Each row was made from one small tree. The marks that hang from a mark follow it in brackets, in alphabetical order. Every link used is in the known rows. Write each row's tree.
Known rows
vifo{dupoz}: .53  -.14  -.04  .01  -.10  -.05  .14  .06  -.37  .12  .25  -.30  .67  .00  -.39  -.39  .44  .14  .14
pofu{vifo}: .57  -.16  -.03  -.04  -.08  .04  .00  .12  -.25  .02  .08  -.25  .66  .05  -.45  -.53  .30  .08  .47
vifo{dupoz{vopov}}: .63  -.12  -.05  -.05  -.04  -.03  .31  .00  -.25  .15  .30  -.15  .66  .02  -.44  -.67  .53  .16  .15
gugok{dupoz{zulib} pofu{vifo}}: .38  -.16  -.19  -.14  -.11  -.04  .31  .11  -.22  .20  .00  -.06  .25  .02  -.17  .05  .39  -.02  .26
fibu{kosuz{vifo{dupoz} vopov} tatuna}: -.08  .19  -.32  .11  .24  -.47  .32  -.07  -.26  -.19  .22  -.74  .59  -.05  -.49  -.53  .64  .17  .21
pofu{vifo{dupoz{vopov}}}: .52  -.08  -.09  -.07  -.12  -.16  .23  .19  -.22  .14  .15  -.25  .61  .14  -.49  -.61  .43  .08  .45
pofu{vifo{dupoz}}: .44  -.08  -.08  -.01  -.18  -.16  .10  .23  -.30  .11  .12  -.35  .63  .13  -.46  -.37  .36  .07  .43
kosuz{gugok{dupoz{vopov} pofu}}: .60  -.07  -.14  -.14  .01  .13  .14  -.21  -.52  .21  -.02  .13  .28  -.17  -.32  -.41  .44  .06  .13
kosuz{fibu{tatuna} gugok vifo vopov}: -.11  .19  -.26  -.11  .17  -.49  -.20  -.39  -.48  -.15  -.06  -.51  .31  -.18  -.57  -.81  .56  .18  .35
pofu{vifo{dupoz{zulib}}}: .28  -.14  -.09  .03  -.25  -.26  .10  .32  -.26  .15  .21  -.34  .61  .11  -.36  -.23  .43  .07  .38
fibu{tatuna}: .48  .01  .10  .09  .06  .12  .26  -.26  -.40  -.14  .19  -.17  .66  -.12  -.28  -.59  .47  .04  .03
kosuz{fibu{tatuna} vifo vopov}: .04  .10  -.22  -.17  .28  -.39  .05  -.39  -.17  -.23  .04  -.55  .41  -.08  -.54  -.89  .55  .20  .35
vifo{dupoz{zulib}}: .35  -.20  -.05  .07  -.17  -.18  .14  .16  -.29  .16  .36  -.27  .65  -.02  -.27  -.20  .52  .14  .07
gugok{dupoz{vopov zulib} pofu{vifo}}: .48  -.14  -.20  -.21  -.04  -.04  .47  .06  -.10  .23  .05  .09  .23  .04  -.21  -.24  .49  .01  .28
kosuz{gugok{dupoz{zulib}} vopov}: .09  -.18  -.28  .03  -.05  .10  -.13  -.05  -.32  -.01  .09  -.22  .37  -.17  -.23  -.41  .48  .12  .17
fibu{kosuz{gugok{pofu} vifo} tatuna}: .11  .24  -.20  .09  .19  -.44  .16  -.20  -.64  -.01  .05  -.43  .46  -.21  -.47  -.29  .56  .10  .17
gugok{dupoz{zulib} pofu}: .47  -.21  -.14  -.13  -.02  .09  .33  -.07  -.25  .18  .10  .02  .30  -.09  -.11  .01  .44  .04  .04
kosuz{fibu{tatuna} vifo{dupoz} vopov}: -.08  .19  -.27  -.13  .19  -.61  .14  -.28  -.23  -.14  .07  -.66  .38  -.01  -.57  -.74  .61  .19  .32
dupoz{vopov zulib}: .59  -.30  -.01  -.05  .00  .06  .22  -.03  -.06  .10  .39  .06  .65  -.08  -.25  -.69  .59  .18  .11
kosuz{fibu gugok vifo{dupoz}}: .11  .03  -.15  -.12  -.04  -.74  -.28  -.18  -.70  .20  -.03  -.57  .35  -.06  -.70  -.32  .44  .16  .35
fibu{kosuz{gugok}}: .36  -.07  -.17  .07  .03  -.13  -.18  -.02  -.57  .06  .11  -.41  .68  -.17  -.51  -.29  .47  .16  .13
fibu{kosuz}: .49  -.14  -.15  .03  .11  -.06  .02  .00  -.33  .01  .17  -.43  .77  -.08  -.48  -.36  .47  .16  .13

Which tree is each row?
.12  .14  -.24  .10  .22  -.05  .23  -.15  -.24  -.27  .19  -.49  .69  -.13  -.36  -.62  .65  .14  .05 -> fibu{kosuz{vopov} tatuna}
.67  .00  -.17  -.22  -.07  -.02  .32  .12  -.22  .22  .11  .04  .50  .03  -.38  -.52  .47  .13  .39 -> gugok{pofu{vifo{dupoz{vopov}}}}
.37  -.13  -.10  -.02  -.19  -.25  .22  .28  -.17  .17  .24  -.23  .59  .12  -.39  -.46  .50  .09  .39 -> pofu{vifo{dupoz{vopov zulib}}}
.22  .15  -.38  -.34  -.02  -.16  -.32  -.13  -.39  .05  -.16  -.14  .31  -.15  -.47  -.65  .55  .20  .41 -> kosuz{fibu gugok{pofu{vifo}} vopov}
.13  -.05  -.39  .03  .11  -.06  -.10  -.04  -.40  -.04  .03  -.50  .51  -.14  -.45  -.35  .51  .15  .15 -> fibu{kosuz{gugok{dupoz} vopov}}
.57  -.09  -.17  -.19  -.02  .09  .32  -.01  -.29  .15  -.11  -.09  .28  .04  -.30  -.14  .30  -.02  .34 -> gugok{dupoz pofu{vifo}}
.33  -.08  -.23  .00  .17  -.48  .21  .05  -.27  .11  .22  -.58  .65  .02  -.62  -.46  .51  .21  .30 -> fibu{kosuz{vifo{dupoz{vopov}}}}
.02  .13  -.29  .11  .32  -.30  .24  -.15  -.21  -.25  .18  -.65  .62  -.10  -.48  -.67  .60  .18  .24 -> fibu{kosuz{vifo vopov} tatuna}
.04  .16  -.14  .19  .17  -.47  .07  -.18  -.66  -.07  .08  -.59  .55  -.17  -.52  -.34  .52  .09  .17 -> fibu{kosuz{gugok vifo} tatuna}
.49  -.05  -.16  -.15  -.16  -.11  .21  .23  -.24  .22  .15  -.05  .51  .00  -.28  -.21  .46  .11  .34 -> gugok{pofu{vifo{dupoz{zulib}}}}
.37  -.17  -.12  -.02  .11  -.24  .04  -.21  -.50  .15  .01  -.28  .29  -.07  -.53  -.52  .33  .07  .38 -> kosuz{gugok{dupoz{vopov}} vifo}
.15  .10  -.11  .14  .25  -.40  .28  -.18  -.42  -.14  .16  -.62  .63  -.08  -.51  -.41  .52  .10  .17 -> fibu{kosuz{vifo} tatuna}
-.11  .20  -.32  .15  .24  -.38  .04  -.16  -.45  -.20  .11  -.62  .53  -.19  -.50  -.59  .60  .16  .24 -> fibu{kosuz{gugok vifo vopov} tatuna}
.27  -.09  -.11  .06  -.06  -.40  -.12  .00  -.61  .19  .14  -.43  .49  -.09  -.55  -.38  .36  .16  .39 -> kosuz{gugok vifo{dupoz}}
.09  .28  -.34  .05  .16  -.08  .11  -.16  -.48  -.15  .08  -.29  .52  -.26  -.32  -.51  .69  .15  .05 -> fibu{kosuz{gugok{pofu} vopov} tatuna}
.12  .17  -.16  .13  .21  -.57  .45  -.12  -.39  -.05  .22  -.61  .59  -.01  -.54  -.46  .62  .11  .14 -> fibu{kosuz{vifo{dupoz{vopov}}} tatuna}
.21  .02  -.26  -.19  .02  -.09  -.41  -.26  -.43  -.06  -.04  -.29  .45  -.19  -.51  -.75  .54  .23  .24 -> kosuz{fibu gugok vopov}
.44  -.19  -.06  .00  -.11  -.17  .29  .10  -.18  .18  .40  -.13  .62  .01  -.31  -.48  .61  .17  .08 -> vifo{dupoz{vopov zulib}}
.01  -.10  -.41  .03  .16  -.45  .07  .17  -.10  .00  .29  -.69  .64  -.04  -.49  -.40  .59  .28  .32 -> fibu{kosuz{vifo{dupoz{zulib}} vopov}}
.15  -.03  -.26  .10  .05  -.55  -.09  .07  -.59  .15  .13  -.65  .59  -.09  -.63  -.21  .46  .18  .30 -> fibu{kosuz{gugok vifo{dupoz}}}
.09  .14  -.05  -.08  .09  -.73  .18  -.29  -.48  .01  .04  -.64  .40  .03  -.60  -.42  .52  .10  .22 -> kosuz{fibu{tatuna} vifo{dupoz}}
